In the rows, zero is written as 128.
Known rows, with every step that occurs
u > v: [140 127 115 129 123 114 144 135 102  90 106 107 126 114 133 144 145 109
  73 135  95 100 115 102 133 145 149 108 106  73 163  73 144 145 128 126
 117 179 172 120 151 162 118 126 127 145 136 153 138 142  99 129 103 124
 125 108 174 116 140 121 115 136 105 111 111 109 152 127 110 143 108  99
 123  96  94 118 163  96 128  74 130 154 119]
x > q > h > p: [121 115 147 140 135 141 118 109 200  87  94 116 135 103 115 145 123 102
  72 134 106 140  91 162 158 137 144 108 101  90 162 108 148 136 133 148
 153 125 136 122 138 156 139  98 127 154 164 139 100 185 148 134 101 132
 131 139 173 171 152 130 131 183 115 132 140 116 195 122 120 150  83 102
 144  83  90  87 150 115 130 104 112 143 122]
p > u > q: [156 125 127 136 122 150 139 131 107  95  96 112 125 117 130 149  99 107
  61 141 111  35 132 126 137 133 150 105 125  92 166 108 140 141 124 147
 145 159 126 126 148 161 112 132 129 143 138 147 145 135 123 137 102 117
 132 157 178 116 146  83 101 144  99 115 112 111 146  96 114 133  99  94
 112  83 136 115 131 105 135 110 130 146 122]
u > v > h: [140 129 116 129  91 115 142 121  99  91 123 111 126 113 136 145 152 107
  76 133 102  98  94  93 137 143 148 106 112  71 174  79 141 156 126 134
 116 181 165 121 134 160 114 131 133 118 134 153 126 125  96 127 110 122
 123 100 178  99 140 121 119 141  96 112 113 102 150 123 117 141 127  98
 133 101  94 100 167 109 163  82 122 157 115]
p > x > q > h > v: [122 120 155 139 128 107 122 162 115  90  73 116 132 108 129 139 187 106
  64 134 105 186  70 122 156 119 132 113  91 105 154 122 144 124 127 120
 145 138 131 125 139 159 121  88 128 182 167 134  83 175 154 131 102 126
 124  91 181 168 145  92 117 177 124 113 136  85 176 119 120 147  79 102
 100  85  96  94 142  99 141 114 131 143 120]
x > v > u > q > h: [152 157 150 145 137 149 124 146 105  93 108 106 132 110 137 135 124 106
 176 141  71 179 115 145 145 145 151 105 113  71 154 138 139 163 129 149
 140 124 123 127 153 165 107 136 107 181 172 141 115 147 143 133 112 117
 134 121 179 171 139  95 121 129  86 122 118 135 179 107 116 133 110  90
 126  76 136 166 154 119  98 117  92 143 114]
u > p > x > v > h: [144 150 137 131  86 143 143 113  93  95 112 111 127 120 142 135 180 113
  83 140  96 164 105 155 151 153 133 109 117 109 168  70 114 142 116 127
 125 117 156 116 134 164  99 141 135 125 150 172 117 124 199 116 116 130
 124 141 182  97 125 122 115 143 109 110 109 128 129 132 112 142  97  98
 106  82  94 140 153 129 164 111  62 150 104]
u > v > h > p: [128 127 118 133  93 112 151  82 159  94 126 110 123 109 126 146 147 102
  73 139 102 120 111 109 144 168 144 108 116  80 176  68 145 152 125 133
 117 155 168 119 129 158 130 122 132  89 131 158 113 139  91 140  97 139
 131 124 174 103 142 128 109 171  94 119 139 109 162 128 121 139 114  97
 148  96  87  96 159 124 148  76 125 161 116]
q > h > v > u > p: [142 135 133 145 140 116 120 151  87  91 100 110 120 109 135 136 140 113
 196 134  87 197 116 150 118 152 148 107 116  90 153 113 119 158 132 130
 126 138 162 134 151 165 115  91 107 184 142 165 110 170 172 147 110 135
 125  78 179 174 130  69 112 138 115 107 139 117 185 129 114 129 103  94
  90  90  88 130 149 119  82 113 187 150 110]
x > p > u > q > h: [146 118 151 144 126 145 121 169 117  95  90 112 125 114 121 136  94 112
  64 139 105  26  92 134  96  88 146 106 111  90 165 149 162 148 134 156
 144 162 125 119 132 164 124 121 130 180 164 138 108 158  96 126 111 115
 144 156 177 167 132  90 101 142  86 121 111  73 150  99 118 121  97  93
  73  68 133  85 135 103 121 114 137 143 109]
p > u: [137 129 112 135 126 149 132 125 110  94  95 116 124 114 131 151  96 106
  78 143 117  42 124 123 131 137 148 111 118 100 160 106 139 135 129 149
 136 158 154 125 147 158 111 120 130 145 134 142 143 130 140 140  97 116
 134 151 177 119 150 117 114 149 118 114 113 113 150 110 119 141  83 103
 127  83  97  78 135  99 131 103 130 147 129]
q > h: [128 139 105 139 136 148 117 156 107  86  91 117 126 105 135 138 126 105
  82 140 107 118  93 136 127 137 151 105 107  83 161 113 137 142 130 140
 136 153 153 119 146 164 116 105 123 188 149 137  93 162 139 134 107 120
 129 125 175 174 146 117 125 151 104 119 112 123 173 120 117 137  85  98
 144  88 100 106 162  96 131 105 140 137 125]
x > v: [122 152 111 127 127 148 136 116 103  91 102 112 129 114 137 143 118  98
  79 144  95 109 123 145 147 143 148 108 118  79 158  85 136 140 127 138
 130 141 155 118 152 160 109 135 130 135 162 144 136 129 155 127 109 118
 131 120 176 120 151 129 130 164 113 112 111 147 159 122 118 138  89  99
 141  85 101 128 165 107 135 103  74 139 122]
h > v: [115 129 108 130 132 116 132 120  85  88  86 119 119 111 131 144 137  96
  85 143 105 120 119 122 124 146 148 106 114  83 162  79 137 137 131 119
 140 165 153 120 148 160 120  88 126 135 138 143 134 140 133 142  96 124
 131  73 180 120 152  86 119 175 118  99 128 124 176 122 117 133  94  99
 124  93  95 101 161 101 126 102 169 146 130]
q > h > v: [119 136  99 142 137 114 115 156  88  88  84 117 119 105 133 145 130  97
  85 144 105 118  90 125 127 143 147 105 109  83 159 111 136 142 131 120
 139 160 153 121 144 164 123  84 123 178 155 131 101 175 139 143 104 127
 132  72 181 172 140  82 124 177 112 109 131 114 189 125 120 130  85 101
 119  79  95 119 159  97 129 105 167 142 125]
x > q > h > p > u > v: [143 114 166 142 128 101 129 120 204  92 110 106 140 106 113 145 107 111
  52 123 109  77  87 121 160 132 145 110 100 106 170 134 154 140 139 141
 127 138 153 125 132 156 133 119 129 161 164 142 109 200 114 132 104 134
 139 160 174 166 145 123 111 163 112 137 145  98 173 114 124 150  95 104
 127  86  82  64 114 107 124  90  84 150 106]
v > u > q > h > p: [140 133 145 144 140 148 123 103 175  90 110 112 124 104 125 144 128 103
 171 138  93 203 130 142 136 167 150 105 118  79 163 124 143 158 136 150
 146 131 126 135 147 161 127  99 108 160 145 142  93 156 118 154 106 133
 137 150 179 173 142  96 110 159  85 125 144 108 195 111 116 127 103  90
 139  75 129 169 140 127  85 106 163 146 119]
u > p > x > v > h > q: [134 152 139 135  87 148 150 113 140  95 114 109 123 116 136 142 179 107
  86 147 107 175 112 154 148 152 130 109 123 110 171  70 113 142 114 131
 130 113 159 115 133 164 108 136 134 116 154 174 124 125 196 119 108 133
 119 146 179  96 129 180 111 158 117 103 125 131 146 122 110 137 101  98
  97  84 108 130 153 133 164 110  68 144 109]
u > q > h > p > x: [137 133 131 147 126 147 124 128 167  89  93 115 124 103 125 138 172 111
  58 143 111 187 111 139 152 157 134 108 107 105 158 112 143 130 121 122
 146 123 123 121 139 163 123  91 124 174 145 140  72 180 123 134  90 130
 141 173 184 171 145 104 109 174  90 125 135 100 174 111 118 125  76  93
 114  75 129 160 133 116 117 104 139 152 115]
x > q > h: [133 117 146 137 132 146 115 145 141  88  87 116 138 109 129 140 127 100
  73 129  98 114  72 150 153 117 150 110  97  82 164 119 146 139 136 150
 150 137 135 119 142 157 129 121 131 183 166 138  99 162 158 130 114 119
 123 117 176 172 146 118 129 151 113 124 121 105 178 120 117 155  84 102
 126  83  96  98 156 107 142 105 118 140 125]
v > u: [133 134 121 133 135 154 134 122 108  92 106 113 123 114 135 145 133 101
 194 139  89 166 131 127 124 147 151 109 113  77 149  98 141 151 131 154
 134 152 152 130 155 160 117 128 113 138 133 148 131 115 136 142 103 119
 125 126 179 123 148 118 122 139 117 108 115 115 168 119 119 135 102  93
 128  84 102 116 156 115 102  93 162 150 131]
u > v > h > p > x: [129 131 129 134  88 113 151  93 157  90 120 111 122 109 127 147 199 106
  69 135 108 173 105  93 156 170 128 111 106  99 172  75 144 139 119 120
 120 153 165 125 126 162 126 111 135 101 130 149  92 140  97 133  96 138
 130 147 177  99 147 139 105 173  97 116 137  87 143 125 120 137 112  97
 135  91  89  98 144 120 149  80 116 163 112]

Rows
[147 133 135 149 132 115 124 170  90  94  85 114 122 107 130 141 103 113
  63 145 115  52  99 118 131 135 145 106 116  97 161 142 135 146 129 139
 146 160 125 125 137 161 117  88 121 184 148 133 116 170 126 146  97 121
 138 110 179 168 143  46  98 159  96 111 136 104 173  98 122 125  98  96
  98  76 129 126 127  98 124 116 155 144 116]
p > u > q > h > v
[152 104 188 134 121 145 142 115 136  96  96 103 134 119 130 138 192 116
 172 126  84 235 118 158 156 135 135 115 105 107 152  94 126 138 128 144
 136 126 136 138 152 161 109 135 117 145 151 173 130 141 196 123 111 131
 115 149 178 118 134 114 112 130 133 114 121  85 152 126 107 157  99  98
  89  83  93 109 128 136 110 111 128 155 105]
v > u > p > x > q
[143 149 152 138  96 147 145  81 165 100 120 111 130 111 123 148  94 104
  61 148 102  56 126 143 155 164 141 106 131  99 180 101 135 156 124 153
 144 114 125 119 125 159 122 127 137  85 152 151 126 120 139 142  95 125
 144 172 182  99 147 106 110 186  84 124 142 140 152 102 125 137 111  93
 136  79 127  90 128 134 152 112  54 144 118]
x > v > h > p > u > q
[142 126 125 135 117 147 134 119 104  93  86 111 121 118 138 138 178 113
  89 135 102 164 129 152 134 152 134 111 111 112 158  65 119 125 118 118
 127 143 157 122 151 162 103 117 126 154 130 165 125 148 182 128 106 131
 123 149 184 117 127 115 114 133 124 108 108  97 141 130 112 141  83  97
  95  86  97 153 152 116 125 106 135 148 112]
u > p > x
[153 125 140 134 129 153 135 138 111  95 106 109 125 115 133 144 137 106
 175 141  82 161 139 133 133 151 154 109 120  66 156 102 142 157 131 157
 141 157 121 129 154 162 119 127 110 139 130 148 137 116 125 138 106 120
 125 129 179 121 142  85 113 137  98 110 117 103 170 112 115 135 109  88
 130  83 140 156 152 126 101 106 161 153 122]
v > u > q
[154 133 130 146 128 145 120 159 108  93  95 115 125 110 130 142  94 107
  60 143 109  36 102 130 131 130 150 103 116  97 164 142 137 145 128 152
 145 148 124 124 141 162 110 116 123 195 146 136 112 160 127 141 103 112
 139 164 178 169 136  81 106 139  92 123 112 116 154  98 121 129 101  94
 114  69 135 126 129 104 133 112 134 142 121]
p > u > q > h
[152 136 143 145 136 153 123 155 111  91 105 111 127 109 135 135 134 109
 173 138  84 170 114 133 128 144 153 105 113  72 155 131 142 159 131 149
 142 154 122 133 151 161 113 117 109 183 146 144 108 147 128 140 112 120
 130 128 179 173 135  85 109 121  89 119 123 109 182 104 116 128 110  88
 125  84 138 155 150 113  99 107 163 147 122]
v > u > q > h
[135 128 131 136 133 117 136 121  86  95 100 109 119 115 135 143 144 108
 188 139  84 182 140 154 118 157 149 111 121  92 155  83 119 154 133 129
 129 149 160 137 159 165 116 106 108 135 133 174 146 144 176 146 111 133
 127  82 178 123 127  69 117 141 122  99 137 115 175 129 109 132 103  94
  94  89  89 130 152 124  87 109 183 151 115]
h > v > u > p
[146 115 176 138 139 112 123 143 119  94  93 106 131 112 127 134 142 106
 175 125  80 194  97 168 142 129 149 113 108  89 158 116 126 155 139 135
 137 134 141 137 150 158 116 105 111 173 165 166 124 180 194 137 115 132
 122  78 174 171 129  69 111 141 121 114 144 103 191 126 111 147 103  96
  96  83  85 105 146 125  98 118 158 146 109]
x > q > h > v > u > p
[127 119 156 137 126 143 118 153 136  88  87 111 136 110 131 137 179 104
  61 129 102 170  71 131 165 114 134 113  90 104 157 127 146 124 127 135
 146 138 131 122 140 160 113 114 128 191 166 134  87 170 157 128 106 119
 126 140 179 170 146 124 127 161 119 123 114  86 163 115 122 150  76 103
 118  78 100 107 139 106 143 110 111 139 121]
p > x > q > h
[138 133 124 139 134 115 121 164  85  89  82 115 123 104 132 142 133 108
  73 138 103 119 101 130 129 141 149 103 111  79 165 109 135 147 130 116
 146 166 123 118 143 159 115  91 121 182 154 141 101 167 121 143 103 121
 132  77 176 168 135  50 111 164  89 109 135 112 189 110 120 125 101  92
  96  79 134 159 153 102 127 112 172 146 121]
u > q > h > v
[122 158 147 132 129 144 140  76 165  93 117 108 126 111 130 146 174  97
 175 144  90 252 144 136 157 175 132 115 116 105 152 104 140 137 123 131
 129 107 152 132 150 164 123 121 113 115 150 146 113 136 151 134 102 133
 136 167 182 120 151 146 108 185 119 120 138 119 165 126 120 133  81  98
 139  79  95 116 129 137  85 101  82 146 119]
h > p > x > v > u
[129 160 140 131 126 144 137 116  97  93 111 110 127 114 142 139 177 100
 183 143  82 226 129 125 150 148 134 114 110  95 149 107 138 138 127 134
 122 131 152 129 156 164 105 135 114 142 153 144 122 116 159 131 104 121
 129 143 181 117 152 136 112 143 119 112 114 117 147 124 118 135  93  98
 122  77 101 139 143 124 106 107  86 148 124]
p > x > v > u
[129 131 115 135 131 146 137  87 172  94  99 117 120 108 120 150  92 103
  76 144 121  52 131 142 139 157 143 111 121 108 162 101 142 136 131 143
 139 139 157 128 142 163 128 105 129 122 136 147 131 144 136 155  89 126
 143 174 178 119 154 127 112 187 120 120 139 124 165 114 121 131  79 103
 137  88  91  77 129 110 114 103 128 142 131]
h > p > u
[145 129 135 136  90 115 148 128 139  96 126 108 122 114 127 151 116 106
  68 139 114  39  95  87 129 139 146 109 120  93 177 107 142 152 124 150
 119 173 171 127 126 163 124 125 134 120 133 154 134 117  97 140  95 122
 127 136 177  99 132 172 105 150 105 107 128  99 149 109 122 133 129  99
 112  91 107  68 136 111 168  86 113 161 113]
p > u > v > h > q
[117 136 103 141 138 145 119 106 168  84  94 120 124 100 127 143 120 101
  77 143 107 132 106 149 142 164 147 106 110  92 159 102 140 140 131 140
 136 139 155 122 142 161 134  95 124 164 150 137  91 176 135 143  99 131
 136 145 176 175 149 128 125 179 107 125 136 128 189 124 122 133  73  98
 158  90  90 116 157 112 116  96 143 135 130]
q > h > p
[118 131 120 133 123 146 136  93 166  87  96 117 121 109 127 146 179 100
  79 148 116 182 134 132 151 169 132 112 110 109 156  76 141 119 121 116
 137 126 151 122 144 163 124  95 128 121 129 145 105 152 138 145  90 133
 137 165 179 124 156 137 113 188 116 116 130 103 166 125 122 131  69 101
 136  89  95 106 143 117 121  94 138 143 126]
h > p > x
[149 131 128 137  90 110 148 121  97  97 120 111 123 115 132 144 116 106
  65 134 115  28  92  86 137 134 147 108 114  92 175 104 143 154 127 151
 116 174 167 125 129 161 110 131 135 121 132 152 132 126  99 130  99 122
 130 132 180  98 136 113  99 135  99 114 114  99 131 114 117 139 126 100
 122  93  93  82 139 108 164  87 113 155 116]
p > u > v > h
[122 155 122 128 119 145 137 125  94  93  98 115 128 115 139 143 168 104
  82 145 105 170 117 130 158 142 134 111 108  97 156  93 135 128 120 121
 128 136 154 116 151 163 106 130 130 144 164 142 113 124 160 124 107 121
 125 142 178 116 153 139 119 160 118 112 107 128 143 122 116 136  80  98
 118  80 102 133 148 114 133 107  68 142 120]
p > x > v
[141 135 149 145 131 111 125 159  87  92  97 110 116 109 137 137 190 115
 186 139  97 243 103 137 124 155 134 113 102 111 142 119 118 141 127 118
 125 135 158 134 149 168 103  91 105 189 144 165  97 175 176 136 111 135
 128 101 181 171 130  75  99 146 118 104 135  90 168 125 112 126  93  95
  84  85  89 152 137 126  87 119 180 147 102]
q > h > v > u > p > x
[151 127 122 134 119 110 144 124 104  95 107 107 126 116 128 148 108 111
  67 134 109  42 117  95 136 139 149 109 115  96 166 106 146 141 127 129
 111 178 169 126 145 161 115 128 128 151 134 149 147 148  97 131 101 121
 129 143 174 114 140 113 102 138 112 116 115 100 138 111 119 138 109 101
 127  93  94  94 133  96 125  87 116 160 117]
p > u > v
[147 127 137 140  96 148 143  87 166  97 111 113 125 108 121 148 102 103
  61 147 117  51 120 125 143 161 144 106 130  99 177  97 139 151 125 157
 154 135 122 121 124 160 121 112 135  89 119 152 122 120 124 155  89 126
 142 175 185  99 149  95 102 189  87 120 142 110 153 105 122 136 115  91
 125  81 127  69 125 127 153 106 122 150 120]
v > h > p > u > q
[143 151 143 131 127 148 141 104 100  96 114 106 126 119 138 141 128 110
 190 139  75 179 145 177 132 156 150 110 123  89 153  89 118 154 131 148
 127 119 161 131 162 162 106 145 112 137 156 176 151 136 196 125 117 127
 125 132 179 123 132 117 119 119 118 114 119 139 157 132 107 141 107  93
 111  87  92 152 154 129  91 106  92 147 108]
x > v > u > p
[122 155 122 129  95 148 139 113 101  94 115 116 128 113 138 145 126  98
  76 142 102 100 100 138 144 143 146 107 118  75 171  79 134 153 124 146
 130 141 151 113 137 162 111 137 136 104 154 149 126 108 158 131 107 118
 127 107 177 101 149 130 128 169 102 115 113 141 152 126 117 142 111  99
 142  83 100  80 172 123 169 105  69 139 126]
x > v > h
[148 127 144 137 123 147 137 125 105  96 105 107 120 117 138 140 187 112
 187 136  90 224 137 144 140 157 138 114 112 106 149  88 122 139 126 135
 124 129 157 137 156 163 101 123 112 148 129 168 125 138 182 133 111 133
 120 157 184 122 133 112 100 125 125 107 117  91 144 130 109 136  95  95
  95  87  94 153 136 126  94 107 159 153 113]
v > u > p > x
[130 155 130 128 134 149 131 114 106  92 111 110 129 114 137 143 126 100
 183 140  80 181 135 148 142 151 149 109 119  71 146 104 140 155 133 146
 128 132 151 129 158 164 116 140 114 136 156 153 138 113 155 130 105 120
 127 120 174 121 149 130 129 145 113 114 118 136 164 125 115 138  98  96
 143  83 100 122 161 120  97 104  91 140 122]
x > v > u
[146 116 164 142 121 137 121 155 137  92  83 108 135 113 132 136 180 117
  80 126 102 178  78 171 157 122 136 112  98 117 159 105 125 127 127 134
 140 120 137 125 143 161 110 125 127 195 163 158  98 186 199 118 117 129
 120 146 176 175 129 112 121 133 124 122 120  92 155 124 112 155  79 101
  96  83  89 151 139 115 136 114 113 139 106]
u > p > x > q > h
[142 135 119 146 129 108 130 125 168  91 112 108 127 105 119 142 103 112
  68 139 115  60 102 112 137 154 146 110 112 106 166 130 148 143 130 129
 114 146 173 127 135 164 133 100 123 170 147 145  98 187  97 141  96 131
 142 160 172 170 141 124 101 158 104 131 140 111 164 117 125 131  93 101
 126  90  83 108 123 100 112  90 112 152 114]
q > h > p > u > v
[144 133 122 139 130 149 123 164 108  90  86 116 128 108 136 139 124 109
  63 139 101 107 104 137 132 137 153 103 110  72 165 112 139 146 130 136
 145 157 124 118 145 160 112 110 122 194 147 141  99 161 128 135 104 117
 129 126 178 169 139  87 114 142  86 118 113 121 173 109 116 134 100  92
 121  80 139 156 158 104 133 102 147 144 118]
u > q > h
